What can hang from each mark
W: N S
C: N
M: N
U: S
Q: P
S: W
N: C J M P W
P: N Q

Known rows, with every way that one mark hangs from another
M{N{C J P W{S}}}: [-1.41  1.70 -0.07 -3.48  3.05  1.75  4.00  0.09  0.49 -0.53  0.57  0.92
 -2.10  1.23 -2.83 -1.52  0.46  2.09 -1.21 -0.45]
M{N{C J P{Q}}}: [-0.97  0.81 -0.53 -0.18  2.72 -0.01  1.67 -0.44 -0.68  0.01  0.97 -1.15
 -1.64  3.66 -0.08 -1.03 -0.44  1.14 -0.84 -0.38]
S{W}: [-0.17 -0.79 -0.05  0.04  0.79  0.21  0.42  0.12  0.61 -0.01  0.34  2.26
 -1.75 -1.15 -1.30  0.32 -0.06 -1.80 -0.02 -0.15]
U{S{W{N{C}}}}: [-0.52  0.31 -0.32 -1.80 -1.10  2.65  2.47  0.87  0.57 -0.19  1.82  1.73
 -2.90 -0.67 -1.74 -2.60  1.41  0.28  0.31 -1.67]
S{W{N{J M P{Q}}}}: [-0.47 -0.05 -0.33  1.10 -1.09 -0.86  2.58 -1.60 -0.63  0.48  1.06  0.64
 -2.11  0.47 -0.12 -3.39 -0.31 -0.39 -1.79 -2.59]
U{S{W{N{C M P}}}}: [-0.54  0.47 -0.27 -2.59 -0.84  3.11  3.73 -1.04  0.96 -0.02  1.67  3.48
 -3.89  0.20 -0.84 -3.86  0.50  0.41 -1.41 -2.37]
C{N}: [-0.28  0.89 -0.88 -0.50 -0.88  0.30 -0.04 -0.02  0.22  0.26 -0.05 -0.34
  0.33 -0.21 -0.43  0.32  0.12  1.38 -0.09 -0.96]
N{J M P{Q} W{S}}: [-0.42  1.14 -0.26  1.91 -1.21 -0.49  4.10 -1.44  0.69 -0.74 -0.22  1.28
 -1.59 -1.01 -0.33 -2.53 -0.02  1.46 -3.40 -2.40]
M{N{C P}}: [-0.85  0.87  0.01 -3.06  3.73  1.86  0.99 -0.79 -0.31  0.13  0.57  2.16
 -1.61  3.02 -0.38 -0.46 -0.30  0.75 -0.11  0.53]
W{N{C J M}}: [-0.15  0.83  0.08 -2.91 -0.77  1.19  2.14  0.15 -1.22  0.25  1.72 -5.13
 -1.33  1.24  0.78 -2.84 -0.03  1.32 -0.23 -1.66]
M{N}: [-0.47  0.32 -0.10 -1.94  3.56 -0.68 -0.37 -0.28 -0.33  0.10 -0.17  0.18
 -0.73  0.63  0.18  0.49  0.63  0.72  0.27  0.82]
C{N{M W}}: [-0.07  1.28 -0.83 -1.94 -0.76  1.14  1.40 -0.98  0.34 -0.02 -0.96  2.09
 -1.98 -1.77 -0.72 -0.38 -0.36  1.02 -0.81 -1.80]
Q{P{N{C W{S}}}}: [-1.05  0.78 -0.63 -1.86  4.35  2.50  2.63 -0.80  0.17 -1.16  1.10  4.77
 -0.97  0.64 -1.27 -6.43 -0.07  0.68 -0.32 -0.10]
S{W{N{C J P{Q}}}}: [-0.78  0.22 -0.32  0.82 -1.13  1.25  2.67 -0.15 -0.91  0.27  2.03  0.89
 -2.16  1.82 -1.72 -3.07 -0.35 -0.57 -0.33 -2.10]
W{N{C M P} S}: [-0.42  1.69  0.13 -1.99 -1.56  2.75  3.44 -1.42 -0.46 -0.39  1.63  1.06
 -0.87  0.39  1.11 -3.88  0.85  2.64 -1.66 -2.08]
W{N{C P}}: [-0.57  1.07  0.01 -2.03 -1.09  2.85  1.59 -0.62 -1.26  0.26  1.22  1.73
 -0.46  2.25 -0.70 -2.85 -0.16  1.00  0.36 -1.03]
C{N{J M P W{S}}}: [-0.77  1.92 -0.72 -1.75 -1.33  0.59  4.28 -1.11  1.47 -0.24 -0.23  0.29
 -1.10 -1.09 -1.88 -1.95 -0.03  2.87 -2.95 -2.75]
M{N{C J P}}: [-1.06  0.73 -0.01 -3.40  3.77  0.77  1.87 -0.05 -0.31  0.31  0.93 -1.82
 -1.48  3.79 -1.21 -0.80 -0.59  1.00 -0.43  0.28]
C{N{P}}: [-0.56  1.00 -0.83 -0.60 -1.14  0.70  0.83 -1.02  0.48  0.45 -0.25  2.04
  0.31  1.24 -1.08 -0.63 -0.51  1.38 -0.82 -1.11]
P{N{C M W} Q}: [-0.53  0.85 -1.14 -0.65  2.89  1.93  2.00 -1.21 -0.89 -0.46  0.27  3.30
 -2.97 -0.62  1.21 -2.97 -1.24 -0.35 -0.73 -0.84]
N{P W}: [-0.46  0.59 -0.08 -1.05 -0.06  1.53  1.70 -0.96  0.22 -0.06 -1.05  5.28
 -1.18  0.13 -2.52 -1.21 -0.81 -0.55 -0.55 -0.39]
N{C}: [-0.05  0.43 -0.01 -0.99 -0.02  2.01  0.59  0.46 -0.25 -0.21  0.84 -0.38
 -1.09  1.00  0.00 -0.13 -0.32  0.01  0.38 -0.12]

Rows
[-0.47  1.76 -0.70 -1.60 -1.06  0.07  3.45 -0.08  1.13 -0.45 -0.13 -2.07
 -1.09 -2.39 -1.28 -1.15  0.62  2.87 -2.21 -2.58] -> C{N{J M W{S}}}
[-1.09  1.95 -0.47  0.07  2.21  2.04  3.06 -1.00 -0.10 -1.00  0.31  5.79
 -2.42  0.28 -0.97 -1.35  0.79  1.78 -1.34 -0.90] -> M{N{C P{Q} W{S}}}
[-1.18  1.87 -0.77 -1.08 -1.44  0.64  3.75 -0.14  1.26 -0.25 -0.17  1.00
 -0.08 -0.58 -3.52 -1.47  0.22  2.75 -1.95 -2.24] -> C{N{J P W{S}}}
[-0.67 -0.12 -0.04 -0.92 -0.33  1.14  1.39 -0.98 -0.46  0.59  0.60  4.46
 -1.13  0.16 -2.11 -2.67  0.07 -0.84  0.05 -1.04] -> S{W{N{P}}}
[-0.61  1.37  0.10 -2.28 -0.31  2.24  4.96 -0.60  0.93 -0.73  0.61  0.19
 -2.52  0.06 -1.42 -2.46 -0.47  1.42 -2.53 -1.84] -> N{C J M P W{S}}
[-0.28  0.58 -0.41  2.03 -0.82  1.61  1.34 -0.88 -0.42 -0.31  0.78  2.74
 -1.18  2.16  0.52 -1.24 -0.87  0.03 -0.82 -0.88] -> N{C P{Q}}
[-0.32  1.30  0.11 -2.10 -0.20  1.81  4.13  0.40  0.63 -0.97  0.86 -2.13
 -2.55 -1.28 -0.80 -1.69  0.21  1.43 -1.83 -1.75] -> N{C J M W{S}}
[-0.40  0.12 -0.33 -1.63 -0.77  1.06  3.14 -1.51  1.10  0.27  0.70  3.70
 -2.89 -0.76 -0.78 -3.79  0.84  0.38 -1.79 -2.26] -> U{S{W{N{M P}}}}
[-0.84  1.62 -0.25  1.46 -2.35  1.01  3.54 -0.13 -0.88 -0.42  2.14 -1.55
  0.24  1.52 -0.05 -3.93  0.91  2.87 -1.48 -2.47] -> W{N{C J P{Q}} S}
[-0.46 -0.03 -0.37 -0.79 -1.04  0.72  1.83  0.45  0.89  0.05  0.98  1.98
 -1.90 -1.62 -1.76 -2.38  1.69  0.26 -0.03 -1.55] -> U{S{W{N}}}
[-0.69  1.41 -1.04  0.11  2.48  1.93  3.25 -1.09 -0.22 -1.10  0.79  3.13
 -2.41 -1.91  1.40 -3.47  0.00  1.20 -1.69 -1.42] -> P{N{C M W{S}} Q}
[-0.30  0.75 -0.30  1.08 -1.87 -1.03  2.12 -1.67 -1.34  0.44  0.67 -1.86
 -0.28  1.40  1.30 -3.82 -0.26  1.45 -1.74 -2.41] -> W{N{J M P{Q}}}
[-0.62  1.30  0.10 -0.38 -1.58  0.84  2.21 -0.95 -0.33 -0.10  0.81  1.98
  1.15 -0.04 -0.49 -3.43  1.41  2.59 -1.00 -1.45] -> W{N{P} S}
[-0.91  1.33 -0.58 -0.70  2.70  2.07  1.74 -1.19 -0.76 -0.41 -0.22  5.85
 -3.06  1.74 -1.24 -0.94 -0.46  0.26 -0.35 -0.28] -> M{N{C P{Q} W}}
[-0.64  0.97 -0.36  0.76 -1.89  1.06  2.27 -0.28 -1.50  0.24  1.67 -1.47
 -0.39  2.89 -0.30 -3.43 -0.31  1.34 -0.37 -1.91] -> W{N{C J P{Q}}}
[-0.94  1.42  0.09 -1.67 -0.64  2.49  4.46  0.37  0.70 -0.69  0.80  0.81
 -1.44  0.58 -2.97 -2.04 -0.20  1.26 -1.56 -1.29] -> N{C J P W{S}}
[-0.88 -0.19  0.03 -1.38 -0.21  0.01  2.18 -0.24 -0.37  0.77  1.11  0.42
 -0.89  0.99 -2.84 -2.82 -0.17 -0.57 -0.23 -1.28] -> S{W{N{J P}}}
[-0.41  0.25 -0.23 -2.79 -0.74  1.54  3.77  0.61  0.82 -0.04  2.17 -2.88
 -3.73 -0.32 -0.90 -3.26  0.91  0.68 -0.99 -2.41] -> U{S{W{N{C J M}}}}
[-0.36 -0.02 -0.04 -1.70 -0.25  0.92  1.95 -1.92 -0.33  0.59  0.51  3.80
 -2.08 -0.32 -0.50 -3.05 -0.16 -0.74 -1.02 -1.62] -> S{W{N{M P}}}
[-0.75 -0.20 -0.71 -1.86  4.96  1.52  0.50 -0.99 -0.50 -0.35  1.37  1.88
 -0.38  3.13  0.47 -5.78 -1.02 -0.32  0.53  0.72] -> Q{P{N{C}}}
[-0.80  0.56 -0.06 -3.09  3.71 -0.58  1.27  0.43 -0.27  0.10 -0.62 -0.94
 -1.67  0.30 -2.49 -0.01  0.14  0.47  0.19  0.38] -> M{N{J W}}
